Each row comes from the steps of one walk. Every step used is in the known rows, and no mark comes twice. Write the walk behind each row, first mark first.
Known rows
H-E-R-C: -157 38 5 -192 -54 449 192 299 60 -241 -144 84 -90 253 -77 257 -29 -252 118 -189 248 407 -290 -222 117 -291 -12 30 195 -117 337 190
G-L-K-C-R-E-H: -178 165 65 -170 -101 -399 71 258 390 73 -143 159 -216 -160 -41 264 -134 -176 -53 -25 385 331 126 15 122 -283 -260 39 247 -100 282 252
L-K: -148 -7 -6 -298 -144 -80 133 266 79 8 -64 119 -193 -177 -54 257 114 -114 111 122 149 190 -184 -207 -6 -435 -289 91 145 -154 321 218
F-X-K: -146 -115 -95 -269 -227 -121 96 255 -18 -124 9 226 -90 84 27 157 82 -110 197 24 81 211 24 -342 51 -464 -209 7 88 -127 310 172
X-K-C-R-E-H: -180 176 -52 -259 -70 -66 42 283 316 59 -68 100 -128 110 107 295 -47 -100 -8 -131 387 376 83 -290 61 -294 -250 131 210 -131 269 256
G-L-K-X-U: -142 89 -118 -258 -236 -604 260 193 175 -61 -146 102 -180 -108 26 103 98 -224 434 279 252 157 205 -19 -1 -203 -245 -3 271 -153 225 179
F-X-U: -135 -77 -18 -231 -250 -186 330 236 10 -143 -141 250 -99 132 -79 149 91 -14 590 -14 133 180 54 -322 27 -429 -94 279 114 -93 258 167
G-L-K-X-U-R: -161 88 -169 -275 -237 -795 266 186 221 -94 -138 134 -218 -28 97 115 243 -243 470 387 221 36 236 -53 78 -58 -228 31 289 -188 189 168
E-R: -170 -40 -13 -226 -140 344 189 236 77 -181 -146 123 -5 39 -8 229 21 -92 71 -62 230 293 -197 -271 -30 -304 -133 65 154 -136 292 202
F-X: -143 -164 -6 -203 -251 -5 225 255 -65 -166 -79 239 -58 82 -146 160 53 -46 170 -39 83 211 -44 -321 59 -506 -104 27 129 -103 368 192
G-L-K: -162 -7 18 -243 -106 -334 119 225 119 -66 -101 158 -195 -215 -74 203 34 -229 112 170 139 170 -10 0 71 -366 -270 -79 174 -123 316 200
U-X-K-C: -159 53 -133 -338 -401 -114 126 266 9 -64 55 43 -112 200 61 198 229 -232 -37 109 399 328 -51 -320 98 -145 -305 -17 71 -167 294 183
L-K-C-R-E: -141 214 14 -255 -83 -90 84 286 78 128 -106 130 -210 -115 -26 368 -31 -95 -25 105 294 346 -199 -204 60 -328 -294 151 238 -163 299 255
A-H-E: -137 -71 6 -381 -149 293 154 344 -124 -143 -150 40 -206 239 -157 168 -31 -74 131 -114 232 326 -172 -127 116 -471 -206 34 197 -126 439 284
H-A: -121 -11 20 -292 -140 140 245 248 260 -130 -139 86 -118 195 -130 256 134 -52 158 -4 126 303 -141 -219 27 -562 -202 125 121 -108 347 216
K-C: -161 -42 -3 -300 -150 75 224 288 -41 -170 -80 53 -45 111 -167 221 165 -97 -115 46 343 325 -183 -279 5 -375 -196 47 189 -132 367 231
X-U-R: -172 17 -67 -323 -96 -243 333 235 110 -119 -157 146 -149 189 30 243 296 -69 575 120 161 76 18 -320 54 -176 -136 329 180 -159 220 184
G-L-K-C-R-E: -153 208 43 -197 -28 -353 68 251 141 62 -150 178 -218 -146 -38 312 -99 -208 -32 155 269 327 -35 4 135 -271 -269 -22 270 -134 288 238
K-C-Z: -165 16 16 -261 149 124 189 263 111 -23 11 -55 -29 155 -130 213 156 -30 -36 -14 368 332 -186 -263 32 -299 -213 76 230 -151 326 207
A-H-E-R-C: -171 -13 18 -230 -176 591 133 373 17 -221 -170 27 -126 265 -133 187 -59 -135 132 -287 315 427 -325 -137 93 -344 -33 -37 188 -128 341 249
F-X-K-C-Z: -149 -45 -75 -264 16 -107 70 260 128 -19 118 62 -44 187 -9 126 129 -55 70 0 315 311 -53 -325 77 -370 -271 27 141 -142 272 160
F-X-K-C-R: -136 -17 -51 -219 -235 -187 99 288 -43 -9 -4 258 -75 156 19 85 48 -75 82 253 262 308 -80 -322 58 -423 -228 -14 139 -132 231 192
A-H-E-R-C-K-X: -160 52 -19 -261 -58 465 133 369 100 12 -68 -69 -110 259 -25 130 -3 -158 48 -26 388 407 -149 -146 43 -196 47 -181 312 -175 339 269
R-C-K: -192 53 92 -199 167 138 200 322 132 125 15 57 -107 50 -99 309 194 -141 129 58 178 223 -126 -304 17 -313 50 -28 213 -147 301 219
X-U-R-E-H: -202 106 -73 -302 -90 -259 284 222 407 -95 -192 121 -183 171 65 371 147 -59 518 -306 228 136 253 -324 103 -154 -107 460 205 -132 263 218
Z-C-K-X: -172 9 -52 -392 38 -94 254 228 175 150 -47 -54 -12 149 -93 212 57 -76 8 192 302 276 92 -292 -35 -274 10 -155 317 -152 350 246
L-K-C: -146 -7 -10 -331 -211 -109 145 290 63 -32 -44 64 -160 -123 -126 236 160 -129 -105 163 357 291 -259 -189 -8 -409 -332 97 148 -152 334 227
L-K-C-Z: -151 49 20 -298 89 -66 111 263 200 102 43 -49 -152 -79 -85 230 159 -60 -36 99 386 302 -250 -186 12 -337 -350 111 195 -177 286 206
L-G: -141 -84 -51 -229 -71 335 182 310 16 -154 -165 110 -119 189 -41 104 100 -100 102 -80 120 268 -333 -344 72 -324 -168 53 172 -126 434 262
Z-C-K-X-U: -163 94 -59 -427 33 -275 359 210 276 174 -125 -42 -42 205 -38 203 93 -35 423 198 347 242 182 -292 -75 -203 26 108 305 -140 242 221
Z-C-R-E-H: -204 97 42 -267 -13 -9 201 228 394 93 -211 107 -73 150 -108 362 -223 21 168 -314 265 358 134 -282 70 -353 -22 107 261 -84 311 269
K-X-U-R-C-Z: -195 140 -151 -164 82 -256 339 249 281 -39 -16 -44 -64 322 30 192 365 -80 545 52 265 139 85 -358 70 7 6 99 358 -226 162 149

Which walk is each row?
-160 38 -134 -296 -338 -87 119 237 18 -29 47 100 -130 148 132 220 173 -219 165 67 204 227 45 -332 100 -178 -263 -5 71 -172 290 172 -> U-X-K
-187 161 -113 -329 18 -379 288 220 490 132 -84 19 -161 165 180 318 206 -85 425 -39 299 117 418 -344 46 -2 -32 325 330 -176 260 236 -> C-K-X-U-R-E-H
-192 17 -10 -246 -87 97 171 252 273 -107 -127 82 -102 31 -60 365 -32 -69 65 -427 210 288 113 -285 66 -381 -134 178 205 -108 409 256 -> R-E-H
-200 133 27 -254 161 -204 312 298 273 132 -46 94 -182 182 27 312 370 -120 582 183 188 59 8 -356 59 -89 75 258 211 -172 162 181 -> X-U-R-C-K
-162 93 28 -154 246 511 156 273 200 -103 -50 -30 -71 309 -37 248 -34 -179 184 -250 288 416 -289 -226 138 -213 -31 46 234 -140 287 169 -> H-E-R-C-Z
-145 -53 52 -271 -212 75 246 252 533 -134 -131 67 -115 181 -136 207 96 -24 140 -179 246 315 22 -206 11 -579 -188 184 100 -72 344 232 -> E-H-A
-149 141 -80 -247 -349 -144 115 274 9 77 30 124 -123 219 124 153 138 -184 55 303 378 330 -60 -305 102 -121 -279 -32 122 -171 211 192 -> U-X-K-C-R
-184 -41 -52 -150 -243 -333 349 277 113 -184 -95 254 -125 253 -89 196 299 -89 651 -14 112 97 37 -379 127 -256 58 226 149 -129 200 137 -> F-X-U-R-C
-203 51 30 -79 184 452 169 266 274 -59 -14 -6 11 121 -41 247 74 -82 167 -241 271 335 -244 -284 19 -188 0 0 215 -161 217 160 -> E-R-C-Z
-150 61 17 -275 -129 130 198 234 554 -110 -162 54 -148 176 -91 376 -8 -40 125 -433 197 369 100 -215 79 -532 -181 248 142 -81 405 251 -> R-E-H-A
-164 58 43 -235 144 -310 90 230 258 34 4 -7 -156 -99 -103 168 84 -169 -41 149 367 278 -71 13 90 -263 -320 -48 223 -141 271 186 -> G-L-K-C-Z
-179 110 45 -202 -93 32 173 287 248 -1 -141 108 -89 107 -65 306 -66 -31 -44 -192 398 389 23 -265 66 -322 -151 172 259 -109 329 277 -> K-C-R-E-H
-150 11 -107 -222 -239 -436 150 214 82 -93 -82 94 -150 -172 -30 112 62 -256 3 261 201 194 95 -5 38 -292 -259 -259 285 -161 335 203 -> G-L-K-X
-163 22 -100 -369 -124 -28 97 284 31 -114 -5 47 -72 118 4 211 183 -170 -79 107 345 325 -131 -287 5 -348 -299 21 140 -152 304 212 -> X-K-C
-162 149 69 -296 -77 16 222 214 664 88 -257 74 -113 296 -137 375 -202 46 226 -318 252 438 94 -204 87 -511 -62 181 201 -58 314 259 -> Z-C-R-E-H-A
-171 33 102 -270 51 567 101 387 140 52 -87 -7 -174 218 -66 214 -33 -133 132 -122 325 384 -270 -148 79 -274 33 -7 198 -133 316 263 -> A-H-E-R-C-K
-158 94 80 -233 176 443 161 309 185 35 -64 46 -130 220 -1 286 0 -254 121 -15 259 361 -243 -236 90 -224 51 38 202 -126 311 206 -> H-E-R-C-K
-163 115 -107 -298 -97 -62 90 239 160 68 151 -65 -87 253 102 188 221 -162 25 42 435 332 -32 -327 119 -70 -319 4 120 -191 253 160 -> U-X-K-C-Z
-197 16 7 -117 -118 394 202 288 115 -195 -108 101 1 76 -79 257 79 -150 107 -173 234 326 -251 -291 -1 -282 17 -24 172 -138 260 186 -> E-R-C
-156 221 -86 -290 9 -17 37 278 48 52 -65 120 -115 128 100 345 -7 -133 13 49 262 377 -87 -321 76 -272 -264 82 234 -166 279 241 -> X-K-C-R-E
-164 158 -225 -315 -159 -309 314 201 88 -139 -167 74 -125 229 106 335 215 -122 443 -27 179 154 196 -348 84 -66 -106 241 339 -209 302 208 -> K-X-U-R-E
-197 57 93 -159 122 388 172 304 232 75 -35 68 -46 31 -12 285 107 -145 99 -14 254 286 -202 -307 -24 -212 78 3 180 -143 236 199 -> E-R-C-K
-176 210 -80 -235 -335 -160 69 266 305 90 -3 96 -151 197 159 287 4 -169 14 -134 453 391 162 -319 153 -91 -252 89 145 -148 257 227 -> U-X-K-C-R-E-H
-161 102 -110 -347 12 -363 330 229 198 107 -58 54 -128 195 128 185 354 -94 457 376 245 50 182 -334 2 -36 -53 200 310 -206 213 200 -> C-K-X-U-R
-149 94 74 -193 -98 -378 120 263 97 50 -117 185 -187 -137 -73 133 1 -190 -3 405 324 270 -109 18 71 -307 -286 -98 223 -130 232 217 -> G-L-K-C-R
-165 209 -204 -284 -164 -747 208 168 254 -70 -166 118 -256 -33 131 287 141 -261 451 138 175 98 306 -65 145 -23 -222 116 335 -197 248 183 -> G-L-K-X-U-R-E
-153 257 -114 -258 -275 -94 70 256 35 96 -6 113 -155 219 168 331 39 -200 37 52 331 385 6 -330 162 -74 -263 47 163 -185 266 212 -> U-X-K-C-R-E
-177 22 49 -283 -13 -9 251 243 90 61 -180 134 -37 162 -142 230 -91 7 217 116 191 300 -99 -266 25 -384 -52 -22 237 -111 275 234 -> Z-C-R
-183 7 74 -412 165 16 225 240 220 189 -75 13 -61 116 -140 300 34 -47 116 94 239 254 -30 -282 -7 -356 -6 23 202 -111 333 238 -> Z-C-K
-199 66 -86 -216 22 -159 235 305 133 57 53 20 -82 168 8 231 377 -188 68 268 200 129 38 -366 60 -86 80 -153 340 -224 292 208 -> U-R-C-K-X
-176 148 -43 -172 -13 106 312 272 286 62 -82 14 -19 136 88 195 174 -141 427 101 368 272 15 -308 -95 -47 107 103 280 -176 142 183 -> E-R-C-K-X-U
-160 155 -45 -335 -149 -227 311 211 684 -108 -223 91 -236 311 28 392 176 -27 578 -302 216 217 234 -253 124 -317 -153 533 144 -103 263 211 -> X-U-R-E-H-A
-174 140 -43 -214 26 -141 339 293 199 115 -36 0 -98 155 -6 212 251 -130 448 170 278 218 86 -315 -48 -150 75 72 305 -177 213 201 -> R-C-K-X-U
-128 -1 -9 -299 -67 403 176 250 15 -216 -172 102 -95 221 -4 220 -85 -199 91 -81 241 370 -229 -205 88 -325 -158 112 173 -113 369 207 -> H-E-R
-155 98 -46 -282 -73 -62 89 296 24 34 -33 131 -81 135 60 166 96 -112 9 294 320 323 -154 -286 11 -313 -273 4 190 -160 226 223 -> X-K-C-R
